In the rows, zero is written as 128.
Known rows, with every step that occurs
V L Q B C: [119 124 117 126 165 117 120 133 114 114 143 110  79 132 135 130 103 132
 154  76 129 123 144 155 147 144 125 101 138 112 130 111 144  97 127 112
 138]
W C D: [107 137 115 121 116 143 108 142 132 123 100 128 126 120 119 158 135 140
 135 122 138 144 153 130 136 126 124  91 148 130 131 121 123  57 127 142
  56]
M J C D: [ 77 117 123 136 111 124 107 122 123 115  90 134  78 122 116 135 132 117
 129 115 118 146 152 120 130 129 138 108 118 115 123 114 142 115 128 145
 160]
H C V L Q: [118 118 120 133 164 135 107 131 124 122 127  82  86 123 121 125  82 149
 157  96 130 145 139 156 130 148 126  87 144 116 122 117 135  39 127 116
 130]
D C H: [ 90 124 119 118 128 145 118 126 129 118 107 105  94 118 114 134 127 145
 132 125 117 137 150 136 128 127 136 104 107 144 130 127 119  59 131 137
  43]
V C B: [ 93 157 123 141 141 112 111 140 133 111 118 130  96 120 142 151 116 125
 147 129 145 136 126 138 132 139 134 105 117 129 132 118 140  37 121  97
 144]
W C V: [105 131 129 122 150 141 109 143 136 130 136 118 121 130 124 140 117 152
 144 111 139 148 142 140 139 125 121  83 146 135 126 118 113  42 128 129
 100]
L Q B V C: [147 121 114 104 176 112 128 134 117 125 128 111  85 135 133 119 121 145
 170 110 127 126 132 154 136 155 160  98 145 114 129 114 142  89 122  95
 161]
K C: [106 146 123 111 133 129 107 131 137 118 124 116 121 132 133 143 125 141
 137 119 130 139 140 129 126 136 147 114 114 125 134 129 116  95 127 121
 101]
J C B: [ 71 134 113 119 127 101 121 131 129 102 129 127 106 131 121 144 120 124
 137 128 137 148 142 128 139 140 130 108 111 131 134 118 132  75 123 111
 120]
H C B V L: [100 131 133 132 148 121 121 127 125 113 127 103 111 123 126 143  98 150
 164 126 129 131 130 147 126 143 121  85 137 123 127 121 136  34 124 120
  95]
V H C D: [122 137 110 138 136 131 102 130 128 119  84 108  99 119 129 143 112 143
 156 121 121 138 130 138 129 148 143  83 152 128 122 120 149  37 128 121
 109]
D C: [ 98 126 129 117 117 141 121 131 132 127 138 117 103 131 119 139 129 139
 122 123 120 134 153 134 125 116 134 116 107 141 131 130 110  92 128 137
  65]
B V L Q: [153 119 132 128 147 134 129 129 119 126 153 111 124 126 134 122 128 150
 158  76 128 115 126 153 133 118 128 111 126 109 128 113 142 103 135 121
 131]
K A: [108 138 127 135 125 151 113 131 131 125 129 104 150 131 139 117 101 124
 129 112 122 130 131 126 129 124 168 129 138 119 137 132 112 136 138 125
 155]
M J C B V L: [ 63 122 139 142 133 113 113 123 120 110 123 138  78 127 122 133 121 124
 144 104 119 136 146 130 134 124 128  99 110 115 123 108 142  94 127 135
 167]
J C: [100 127 106 112 115 112 116 128 129 112 129 124 118 141 124 142 130 127
 131 116 137 147 145 130 134 136 134 121 114 124 131 118 126 110 127 121
 132]
M J C B V H: [ 67 124 137 139 136 113 111 124 122 112 114 140  79 129 122 130 126 128
 148 115 114 137 140 126 133 129 139  92 115 121 121 109 144  83 125 131
 172]
W C B V L: [ 88 143 139 127 147 127 118 144 130 117 145 134 128 127 126 154 122 151
 156 114 138 130 142 142 140 121 114  78 138 132 132 114 122  30 126 128
  67]
P C: [111  98 114 101 125 139 121 126 120 126 109 130 118 129 125 132 137 118
 125 156 128 147 133 138 124 129 132 134 132 123 132 130 119 103 140 134
 135]
X C H V L Q B: [104  86 114 115 165 121 117 123 116 104  69  87 131 118 135 116 103 126
 165 117 125 141 135 151 148 172 136  83 132 119 127 115 151  47 143 122
 105]
V C: [122 151 117 135 127 122 105 138 133 121 117 126 108 131 145 149 126 128
 141 116 145 135 129 139 127 135 139 119 120 122 129 119 135  72 125 107
 156]
Q B C V H: [ 99 128 121 105 172 109 126 120 131 115 122  99  90 142 153 145 105 154
 166 120 127 142 117 142 149 158 133  64 163 136 120 124 136  52 129 112
 161]
C V L Q: [121 115 125 143 174 136 115 133 125 124 146  94  83 113 127 109  92 137
 144  74 133 142 132 153 145 128 120 102 132 120 124 112 141  70 133 110
 160]
A K: [ 96 124 133 116 121 117 126 134 132 124 142 157 115 123 125 124 116 124
 123 135 133 112 143 114 124 130 134 108 128 123 133 133 144 111 128 127
 166]
D C B: [ 69 133 135 124 130 130 126 134 133 117 139 120  90 121 116 141 119 136
 129 136 121 135 151 132 130 120 129 103 104 148 134 129 116  57 124 127
  53]
D C V: [ 92 119 131 121 137 147 117 130 136 128 142  98  89 124 120 130 114 148
 128 111 124 147 147 140 131 116 131  99 112 144 127 128 112  58 132 130
  85]
W C H V L: [104 133 121 126 152 131  99 137 123 116 105 116 116 121 119 144 118 156
 160 107 132 141 147 147 139 148 123  84 135 128 126 110 125  18 132 134
  68]
Q B: [108 127 127 111 160  99 133 121 126 123 118 123 103 138 145 139 114 134
 153 141 131 130 125 137 136 152 132 105 152 130 124 124 129 117 129 115
 151]
X C H Q B V L: [104  88 124 114 159 121 124 118 121 104  79  96 149 121 134 123 107 126
 168 125 126 132 129 151 147 163 128  70 123 122 125 121 146  39 145 121
  99]
K C V B: [ 91 154 127 122 149 126 100 135 146 117 141 109 106 126 137 139 111 151
 145 100 135 150 136 137 130 136 147  98 118 128 131 124 119  36 131 106
 121]
J C H Q B: [ 91 122 100 105 146  97 111 119 123 100 100 111  98 131 113 137 115 136
 159 127 131 149 143 142 140 169 141  88 110 126 125 117 133  46 130 106
 125]
M J C W: [ 79 121 120 134 116 123 108 123 122 116  89 132  82 128 118 133 127 118
 132 109 118 149 148 121 131 134 135 113 124 117 121 113 144 118 130 147
 161]
J C V L: [ 86 122 110 126 139 117 107 129 130 109 140 103  98 132 129 137 106 134
 139  83 143 158 143 144 143 132 121 104 116 122 127 110 133  70 134 114
 151]

Rows
[ 93 145 136 125 149 126 117 144 132 119 136 136 128 129 126 151 127 155
 161 125 133 131 137 138 139 126 124  71 143 138 130 115 124  17 124 123
  72] | W C B V H
[ 72 110 128 134 157 114 105 124 118 116 118 121  51 131 122 121 107 126
 148  91 120 146 152 139 140 139 138  93 124 112 119 104 141  95 128 126
 200] | M J C V L Q B
[102 162 116 127 108 119 120 137 140 113 136 132 124 132 139 155 132 138
 137  99 128 136 131 128 134 136 132 105 139 130 130 127 140  43 128 121
 105] | V B C W
[132 114 110  99 179 118 130 132 119 121 131  98  75 135 126 115 109 145
 161 109 121 137 135 148 146 160 152  84 154 123 127 121 139  81 119 101
 156] | L Q B C V
[ 74 128 127 105 161 112 107 137 135 114 144 130  76 122 132 126  91 140
 147 105 137 126 153 131 134 146 148  77 130 117 135 124 144  55 130 107
 171] | A K C V L Q B
[ 80 118 131 133 121 119 110 123 122 119 113 140  84 135 118 129 130 119
 131 115 117 139 149 123 129 129 138 114 114 116 122 114 133 127 126 141
 175] | M J C
[ 98 127 115  99 161 108 131 116 125 109 102 103  99 138 145 147 114 149
 163 134 125 136 122 137 145 163 133  75 156 134 123 127 137  68 128 120
 127] | Q B C H
[124 142 132 126 132 105 109 130 130 118 147 118 120 131 133 138 123 154
 154 105 124 137 127 143 129 159 142 107 120 120 124 123 131  34 131 114
 142] | H V B C
[ 74 143 126 109 135 109 101 134 138 110 125 142 100 116 126 132 109 144
 144 123 131 123 150 122 123 152 155  88 115 121 135 128 143  34 131 114
 137] | A K C H V B
[100 128 125 123 174 131 105 145 128 124 142 112  94 131 128 139 102 152
 158  89 141 145 150 154 148 134 120  73 153 126 126 108 121  31 129 119
 110] | W C V L Q B
[ 94 121 104 110 150  98 110 118 121  98 110 107 100 130 119 140 114 142
 168 107 133 145 140 151 143 162 135  84 108 120 125 111 138  38 134 107
 123] | J C H Q B V L
[134 119 141 115 173  93 124 118 121 121 144 121 109 133 125 130 104 144
 177 124 127 119 125 159 137 164 133  79 117 118 118 124 129  58 134 101
 157] | H Q B V L
[102 125 117  98 166 104 126 114 123 109 101  96  97 136 145 145 111 155
 171 131 123 140 120 142 145 173 136  73 153 132 121 125 137  53 129 118
 134] | Q B C H V
[ 81 139 119 105 120 122 109 136 139 114 115 141 108 119 129 138 111 132
 130 124 135 129 150 114 125 141 145  97 130 122 137 133 146  79 132 128
 132] | A K C W
[ 81 134 133 127 133 137 114 135 142 127 155 110  87 125 124 135 116 148
 130 104 125 145 149 142 129 116 134  99 111 143 128 125 112  33 132 122
  85] | D C V B
[ 92 124 128 127 144 146 110 132 137 127 136  98  82 124 124 131 112 152
 136 106 120 146 143 143 134 119 137  88 117 146 125 124 119  36 133 125
  91] | D C V H
[ 68 121 139 135 131 113 116 122 122 113 118 139  84 129 119 129 127 125
 142 118 117 138 143 125 131 128 136 100 113 119 123 112 139  98 125 135
 167] | M J C B V
[119 122 131 135 188 116 110 125 132 125 128 102  86 120 131 116  92 149
 166 113 126 143 114 151 144 154 137  68 136 135 115 120 139  19 134  96
 180] | C V H Q B
[127 141 136 136 137 100 109 131 129 124 144 127 118 125 130 130 122 147
 152 111 127 135 128 143 124 157 143 122 117 119 124 119 130  52 133 111
 148] | H V B
[105  91 116 106 145 145 117 125 124 127 113 111 106 121 126 123 122 127
 130 145 132 160 127 144 131 129 130 117 136 127 128 128 121  67 143 127
 155] | P C V
[105 136 127 129 157 140 102 145 136 129 130 119 114 130 128 141 115 156
 152 105 135 146 138 142 142 129 127  72 151 137 124 114 121  19 129 124
 105] | W C V H
[135 119 117 125 165 110 107 127 112 113 120  90  86 122 132 128 100 149
 168  81 126 142 134 160 142 172 133 100 134 109 122 111 149  54 136 117
 144] | H V L Q B C W
[ 77 131 132 107 138 122 108 135 141 118 141 136 101 121 129 128 102 140
 132 121 136 128 147 119 127 135 145  86 123 124 135 132 137  64 130 118
 160] | A K C V
[148 116 114 104 183 113 126 132 116 125 123 104  82 135 127 116 113 153
 178 113 118 125 132 155 136 162 161  85 156 116 126 115 144  77 122  98
 148] | L Q B V H C
[ 85 128 113 118 139 104 122 132 124 101 142 118 102 130 122 139 119 135
 153 102 136 142 143 142 142 136 132  99 110 121 134 109 140  62 125 106
 122] | J C B V L Q
[126 136 118 123 165 105 109 126 126 115 105 117  94 131 131 138 108 143
 174 122 117 131 120 147 143 171 145  64 141 133 117 124 148  23 131 103
 146] | V H Q B C W
[106 132 125 115 165 122 107 133 124 115 114 120 115 126 118 146 115 158
 175 114 132 132 144 155 142 151 125  62 136 128 124 113 123   4 132 123
  72] | W C H Q B V L
[120 117 113 130 178 114 110 120 112 108  87  92  84 106 123 117 103 149
 171 106 122 137 129 154 140 172 137  96 128 119 122 110 150  41 136 114
 122] | C H V L Q B
[ 82 137 130 105 124 118 111 136 138 118 139 149 110 126 128 134 113 133
 129 129 134 119 151 115 122 136 148  98 119 121 138 134 136  89 128 122
 147] | A K C
[137 136 126 132 142 111  98 130 124 122 118 109 107 126 138 137 117 146
 157 113 136 143 125 150 125 161 145 116 113 115 122 117 134  48 132 108
 168] | H V C
[105 139 134 143 150 123 118 134 142 127 152 118 107 119 134 123 109 141
 140 100 135 143 123 138 134 128 128 104 132 132 124 121 131  44 133 106
 157] | C V B
[115 123 112 127 171 119 119 131 112 109 128 105  74 125 132 128 102 134
 159  78 127 125 143 156 148 148 126  96 137 114 129 109 149  80 128 112
 128] | V L Q B C H
[105 131 133 125 144 122 125 126 128 116 122 104 117 125 123 140 104 152
 162 140 127 133 127 142 123 146 129  86 139 126 126 126 133  38 122 119
  96] | H C B V
[ 92 120 127 114 152 127 115 121 125 114 118 100  84 120 114 136 113 154
 159 114 117 131 149 155 134 142 134  78 101 137 125 123 121  21 136 124
  57] | D C H Q B V L
[107 135 126 133 147 126 109 131 136 124 131  99 103 127 126 135  94 152
 153 115 131 146 133 146 123 148 132  90 144 125 122 123 128  22 127 113
 128] | H C V B
[107  96 101 104 111 147 116 125 121 120  77 120 110 110 122 141 140 114
 122 157 130 157 137 134 127 130 132 126 138 122 133 130 131  83 143 139
 110] | P C D
[ 82 134 115 118 134 103 120 129 130 103 132 123 113 132 128 145 125 139
 153 118 134 144 133 135 139 136 135  93 115 130 131 113 139  50 127 108
 125] | J C B V H
[121 141 126 127 125 108 107 129 130 115 131 113 116 123 132 142 125 153
 153 104 125 142 129 141 130 159 143 103 123 120 124 123 137  25 132 117
 131] | H V B C D
[122 123 119 133 169 114 120 134 113 118 140 117  78 127 133 125 102 127
 152  81 131 121 144 156 143 142 125 113 136 111 130 108 144 109 129 110
 142] | V L Q B
[ 77 132 130 102 154 106 107 128 132 107 127 136  95 120 129 134 100 147
 160 119 132 116 148 133 130 154 147  68 116 117 133 126 145  35 134 112
 143] | A K C H Q B V L
[ 61 141 135 109 133 110 115 138 139 110 139 151 101 119 126 135 106 131
 133 138 134 120 149 114 126 139 144  89 117 126 140 133 140  64 124 116
 138] | A K C B
[ 74 140 139 109 146 105 110 136 138 110 144 149 102 120 124 133 104 143
 153 133 130 115 143 124 128 146 152  67 112 125 135 131 144  26 127 105
 147] | A K C B V H Q
[109 128 128 128 156 122 121 131 122 113 128 100 101 123 120 135  97 150
 167 120 126 130 135 151 128 148 130  84 138 119 128 119 139  33 121 113
  98] | H C B V L Q
[101  93 116 118 135 137 127 124 125 109  68 101 160 119 133 121 119 116
 141 136 125 138 130 132 141 148 129  95 129 129 130 125 144  76 141 134
  86] | X C H
[ 93 101 125 104 139 132 130 126 121 117 116 128 119 120 126 134 134 126
 141 162 129 144 123 141 129 127 129 113 129 128 133 128 127  59 139 125
 123] | P C B V
